Each row comes from the steps of one walk. Every step used is in the known rows, and no mark comes twice. Write the walk behind each row, first mark first.
In the rows, zero is written as 128.
Known rows:
Z -> C -> A -> N: [160 162 108 111  81 188 127 121 140 135 125 110 112 151  96 104 119 134
 114 150 128 165 114 144  74 118 127  98 120 119 157  97 130 128 108 152
 137 110 120 173 109]
Q -> J: [174 116 124  92  84 141 109  63 122 115 122  85 106 157 139 172  96 131
 125  89 127 148 130 147 137 110 160 138 108 109 127 118 121 116 107 131
 136 138 145 154 115]
K -> N: [161 121 135  91 138 144 100  97 127 130 130 112 129 144 121 183  77 152
 119 120  78 133 110 153 142 116 129 153 120 132  77 102 145 139 112 144
 119 132 124 144 118]
S -> M -> C -> Z -> F -> K: [138 105  84 133 113 139 177 147 131 168 135 219 188 157 141  68  68  92
 156 113 155 109 104 167 130 159 101 205 158 133 137 120 136 170  99 130
 168  86  77 163 142]
M -> C -> A: [172 113 102 113 102 157 138 134 133 147 122 102 116 172  60 118  87 134
 135 115 123 148  96 142 105 116 106 178 135 135 185 130 147 127  87 149
 124 132 114 153 143]
M -> C -> Z -> F -> K: [150  99  89  97 137 159 173 140 145 166 113 223 165 158 123 114  71  88
 147 100 141 130 114 146 137 156 121 194 152 127 130 114 129 143  79 110
 168 105  80 173 135]
K -> N -> Y -> W: [121 146 156 104 124 137  92  75  81 139 135 127 106 164 146 198  92 156
 136 131  75 142 114 164 134 113 125  89 146 134  78 108 178 121 117 128
 143 210  94 139 104]
Z -> F -> A -> C -> M: [212 128 130 129 113 192 146  79 157 139 126 164 135 120 104  64 169 105
 110  87 155 173 136 167 106 128  91 176 135 127 151 161  95 139  52 141
 135 152 160 122 149]
M -> C -> Z: [155 117 100  99 142 166 164 132 119 142 111 134 139 109 111 141  84 110
 152  76 122 137  92 131 120 128 126 185 131 141 151 103 143 113  97 119
 157 100 111 174 117]
S -> M -> C: [136 116 107 134  96 147 138 122 134 133 130 120 150 139  94  95  57 129
 150 115 137 117 106 163 129 124  87 177 164 137 145 122 152 172 110 158
 150 108 111 158 130]
C -> M: [155 129 125 138 123 164 135  66 123 115 132  88 117 121 119 149 134 140
 143  61 127 134 124 153 124 125 125 180 141 122 160 132 126 126  97 141
 103 153 131 154 152]
M -> S -> J: [142  92 141 145 148 154 123  78 161 118 117  78 120 158 175 184  87 180
 139  84 139 149 136 165  82 123 119 201 164 106 111 133 108 121 128 135
 178 158 107 149 121]
Z -> F -> K -> N: [151  96 122  89 130 138 104  95 152 152 127 198 149 186 144 164  74 131
 113 135  99 128 132 165 157 147 129 164 142 119  61 117 128 168  91 128
 132 151  96 149 136]
Z -> C -> M: [134 145 114 127 117 172 145  96 148 114 148 110 143 118 110 136 138 134
 119  60 131 145 147 169  73 123 126 135 147 129 145 118 118 136 107 138
 117 121 131 169 143]
A -> F -> K -> N: [148 125 118 122 139 125 125 137  93 155 138 167 121 200 139 138  64 170
 125 137  84  89 129 167 162 143 126 168 138 125  61  97 150 127  93 129
 125 131 109 175 155]
S -> M -> C -> A -> F -> K: [150 121  83 180  85 118 155 183  87 175 151 161 146 229  92  22  66 154
 149 146 146  92 105 174 130 145  82 196 161 127 176 143 160 141  97 155
 126 112  92 168 182]
S -> M: [131 121 120 139  98 128 123  77 110 124 132  97 160 144 142 130  85 149
 152 105 141 116 112 170 139 129 123 176 142 122 136 130 139 165 120 164
 122 126 107 141 133]
Z -> C -> A -> F -> K -> N: [155 142 102 119 117 126 126 184 101 171 162 178 131 224 117  88  97 177
 101 140  96 118 125 179 101 137 116 121 115 127  98 104 146 136 106 131
 112 112 108 168 162]
M -> S: [148 116 141 124 128 160 128  57 147 134 119  79 120 157 129 158  81 155
 130  79 139 115 132 164 110 143 122 183 172 111  91 112 116  74 106 134
 150 152  97 179 126]
F -> K -> N -> Y: [120 134 131 109 110 122 119  68  82 147 152 196 116 197 140 191  94 149
 149 119 102 115 118 177 163 139 122 113 146 125  42 106 165 139 121 127
 126 164  62 163 144]
M -> C: [153 111 107  99 113 167 143 113 152 130 107 116 122 134  79 144  62 128
 142 103 122 129 122 149 129 123 114 169 163 130 134 111 145 137  91 137
 148 135 116 170 120]
N -> Y -> W: [118 147 144 114 101 143 121  50  86 130 113 118 105 168 153 189 102 154
 157 109 126 146 129 165 142 126 140 105 173 123 130 123 165 108 105 122
 143 211  70 146 114]
Y -> W: [133 134 133 107 114 148 110  70 104 136 105  88 109 160 155 169  84 162
 137 121 106 130 134 157 129 125 145 134 167 126 164 133 147  91 100 144
 139 198  87 138 114]
F -> K -> N: [142 119 121 102 124 135 113  95 101 144 144 171 112 191 146 168  76 166
 132 136  89 103 118 166 151 134 140 139 141 125  78 112 150 135 112 145
 121 145  84 160 146]
Y -> N: [125 145 131 101 102 167 125  50 117 126 110 125 151 118 112 187  79 142
 119 107  99 116 116 147 143 147 141 159 147 114 128 112 150 118 119 145
 133 154 110 152 106]
Z -> C -> A -> F: [159 144 104 125 115 144 137 158 124 138 127 107 145 173 100  99 113 159
 111  97 126 147 134 164  89 125 129 155 124 117 157 110 127 125  89 131
 115 115 139 161 144]
W -> Y: [164 107 117 100  73 160 120  63 112 123 128 141 120 124 134 174  89 121
 139 115 125 101 114 151 159 119 133 149 160 110 138  98 155 124  75 131
 124 114 117 137 121]
F -> Z -> C -> A: [158 152  97  97  90 154 143 112 116 133 132 107 155 167  95 110 141 126
 117  96 133 147 124 163  78 130 130 130 132 143 212 125 143 106 110 130
 127 136 123 152 133]
C -> M -> S -> J: [143  96 143 170 151 170 132  78 156 116 141  69 107 148 165 156 133 175
 139  50 143 152 137 164  62 119 102 216 167 114 132 146 105 123 131 130
 156 160 133 154 150]
W -> Y -> N -> B: [117 107 129  93  66 184 142  20 113 107 131 190 160 126 112 178 100 116
 109 116 108  89 104 144 176 132 109 106 145 102 122 115 187 123 100 135
 125 138 122 145 103]
A -> C -> M -> S -> J: [164 101 146 158 150 189 153  87 164 119 138 110  95 131 159 105 142 167
 116  63 149 155 152 170  42 113  81 213 159 101 133 146  96 112 122 145
 161 141 138 153 147]
K -> N -> Y: [138 134 144  98 130 139 109  76 107 129 136 139 123 144 123 205 100 130
 139  97  92 151 108 163 152 116 113 126 125 136  52  93 165 163 116 124
 122 164 109 153 121]

Write each row's walk:
[170 138 116 119 136 151 146 115  93 130  95 102 151 160 117 120  96 131
 133  83 121 109 130 157 150 141 135 190 154 134 144 111 150  90  77 111
 138 145 151 176 134]  A -> F -> Z
[125 141 131 142 128 184 143  92 164 127 153  95 131 134 115 123 131 144
 110  41 152 132 156 177  39 134 101 156 175 119 100 108 104  77 112 128
 148 139 123 189 140]  Z -> C -> M -> S
[136 105 135  81 142 154 136  74 136 109 135 134 138 169 130 183 105 146
 121 109  85 135 116 153 155 105 107 121 100 124  71 130 163 164 115 139
 108 153 130 160 125]  K -> N -> B
[203 125 102 105 138 177 164 134 147 153 105 167 171 113  96  98 101  84
 139  97 141 179  89 142 123 138 102 192 132 156 147 137 114 136  57 109
 185 116 132 144 116]  M -> C -> Z -> F -> A
[201 151 129 138 105 187 149  72 104 132 140 137 107 111 111  72 170 142
 126  88 140 150 121 165  96 117 101 150 132 135 177 160 112 109  72 156
 125 144 142 135 159]  F -> A -> C -> M
[138 151 107  87 103 166 146  99 125 123 115 125 162 138 115 137 112 115
 121  87 135 128 146 169  92 140 136 120 159 143 154 110 143 107 112 121
 153 134 128 166 115]  F -> Z -> C
[166 115 104  84 132 161 171 108 119 164 115 234 148 143 178  97 112 110
 125 102 164 127 135 158 132 156 130 183 134 103 133 115 111 121  75 124
 144  98  77 154 137]  A -> C -> Z -> F -> K
[174 177  98 110  75 194 140 123 119 131 119 115 123 159  85  82 134 113
 117 139 128 154 115 144  74 128 119 104 129 139 194 104 149  88 108 135
 144 130 135 181 110]  F -> Z -> C -> A -> N
[131  75 125  80 136 149 134  85 155 130 138 218 160 217 147 155  99 128
 110 121 110 127 140 165 170 138 108 137 121 112  51 140 144 185  92 126
 122 160 100 156 141]  Z -> F -> K -> N -> B
[195 168 130 133  92 189 125  86 112 132 105  99  89 141 110 113 109 136
 142 149 117 158  97 141 143 129 117 114 135 136 129 124 123 115  74 146
 157 146 128 162 111]  F -> A -> N
[142 131 128  99  56 177 121  40 106 124 122 176 150  99 117 185  77 117
 112 121 104  86 102 144 159 140 132 134 158 105 134  94 174 108 100 137
 135 125 123 131  98]  W -> Y -> N
[148 144  89 135  90 131 150 162  98 162 146 159 136 217 121  79 105 173
 119 122 137 118 145 177  92 149 128 141 139 117 154 123 128 117  91 133
 114 121  95 168 168]  Z -> C -> A -> F -> K
[215 128 149 147 125 200 146  73 173 143 133 146 134 131 106  56 157 112
  96  67 173 158 143 177  73 142  69 185 163 120 112 154  82  88  65 133
 162 154 146 154 146]  Z -> F -> A -> C -> M -> S
[159 117 100 148  83 138 138 137 120 148 147 104 142 168  77  67  81 135
 143 127 131 132  87 154 114 117  88 190 140 141 198 148 157 153 117 172
 125 110 113 140 145]  S -> M -> C -> A
[138 151 123 132 125 186 159  85 148 123 148 107 152 148 101  99 148 122
 112  32 154 122 153 177  41 145 101 161 184 141 139 110 125  49 118 114
 163 143 137 200 139]  F -> Z -> C -> M -> S
[197 133 116 114 139 161 145  94 127 144 103 142 172 112 146 129 129 101
 140  87 145 177  90 148 138 139 132 181 108 138 148 133 102 130  64 112
 161 129 127 126 116]  C -> Z -> F -> A
[104 123 132  93 103 177 148  26 127 107 119 143 169 145 116 179  99 133
 113  92 107 124 120 149 152 140 121 125 138 114 120 134 163 129 118 143
 119 167 121 163 104]  Y -> N -> B
[172 113 116  74 154 163 153 130 119 172 131 252 145 144 160 110 103 110
 110 123 116 126 117 154 130 144 116 169 105 116  77 101 125 137  92 127
 141  90  93 154 133]  A -> C -> Z -> F -> K -> N
[186 113 119  75 152 174 160 106 145 140  97 183 158  93 142 117 119  89
 115  84 156 161 127 145 117 133 128 197 114 109 130 102 107 132  78 122
 138  98 125 140 111]  A -> C -> Z -> F
[201 146 129 108  92 174 142  78 111 138 116 137 111 131 122  95 127 146
 127 119 140 147 121 169 126 124 114 140 134 127 145 149 118 104  69 157
 142 134 118 131 130]  F -> A -> C
[172 130 130 120 118 183 154  78 127 122 136 135 102 112 115 105 148 131
 118  74 139 130 139 153 100 118 107 170 134 116 160 130 122 115  92 151
 103 133 139 156 153]  A -> C -> M
[124 106 121  88 124 140 139  71 108 130 152 185 124 217 153 167 100 159
 130 129  99 104 124 168 163 134 118 114 117 118  66 138 164 151 113 142
 108 149  82 169 151]  F -> K -> N -> B
[144 154 105 117 108 178 160  99 128 112 140 122 159 125 100 110 158 113
 122  49 136 134 144 164  79 133 122 138 154 145 177 126 134 100 111 118
 133 140 149 171 141]  F -> Z -> C -> M
[175 121 100 142 115 152 167 147 142 159 124 166 208 116 109  49  93  88
 151 113 148 163  75 155 123 135  80 197 133 158 150 144 124 161  79 132
 187  91 131 136 117]  S -> M -> C -> Z -> F -> A
[186 155 137 133  87 187 120  69 139 131  98 159 122 143 101 127 125  86
 142 130 142 191 108 155 153 138  98 109 151 128  77 115 123 157  62 113
 169 180 122 159  96]  Z -> F -> A -> N -> Y
[150 189 108 116  68 185 143 102  98 128 127 149 122 166  81  94 155  92
 130 119 144 167 116 149  81 130 113  71 146 137 159  99 166 100 118 119
 148 148 113 186 104]  F -> Z -> C -> A -> N -> Y
[115 123 144 105 119 136  97  92 111 162 133 213 129 222 162 175  86 133
 130 148  94 130 135 178 149 147 122 101 174 121  52 113 164 136 102 113
 153 214  50 136 123]  Z -> F -> K -> N -> Y -> W
[209 156 119 103 124 174 173  90  85 145 120 151 128  98 149  91 140 140
 141 103 146 160  95 155 111 126 125 152 100 135 165 139 116  77  80 138
 149 100 120 134 130]  F -> A -> C -> Z
[185 126  92 128 115 153 160 176 106 148 105 118 141 189  43  60  94 110
 132 100 119 129 107 141 121 133  96 207 145 150 202 127 168  92  73 119
 136 139 162 173 149]  M -> C -> A -> F -> Z
[183 124 130 113 101 203 142  70 162 111  97 147 144 168 110 101 125  93
 129 136 137 183 116 145 157 129  93 105 125 122 102 149 119 159  55 130
 153 164 141 163 104]  Z -> F -> A -> N -> B
[186 135 106 133 122 141 143 132  82 142 108  88 142 185 101  91 125 133
 129  93 118 123 109 149 133 135 127 204 136 140 200 135 149  82  79 120
 109 158 151 160 152]  C -> A -> F -> Z
[192 168 128 130 117 189 142  80 105 141 103 173 137 115 133 124 136  67
 158 111 145 200  81 139 149 142 108 128 125 138  94 101 122 134  73  98
 179 144 114 160  96]  C -> Z -> F -> A -> N -> Y
[172 136 118  87 136 167 169  99  99 140 113 145 124  97 149 125 120 129
 135  83 141 137 111 149 112 126 134 170 107 116 151 101 127  92 100 137
 132  94 109 152 120]  A -> C -> Z
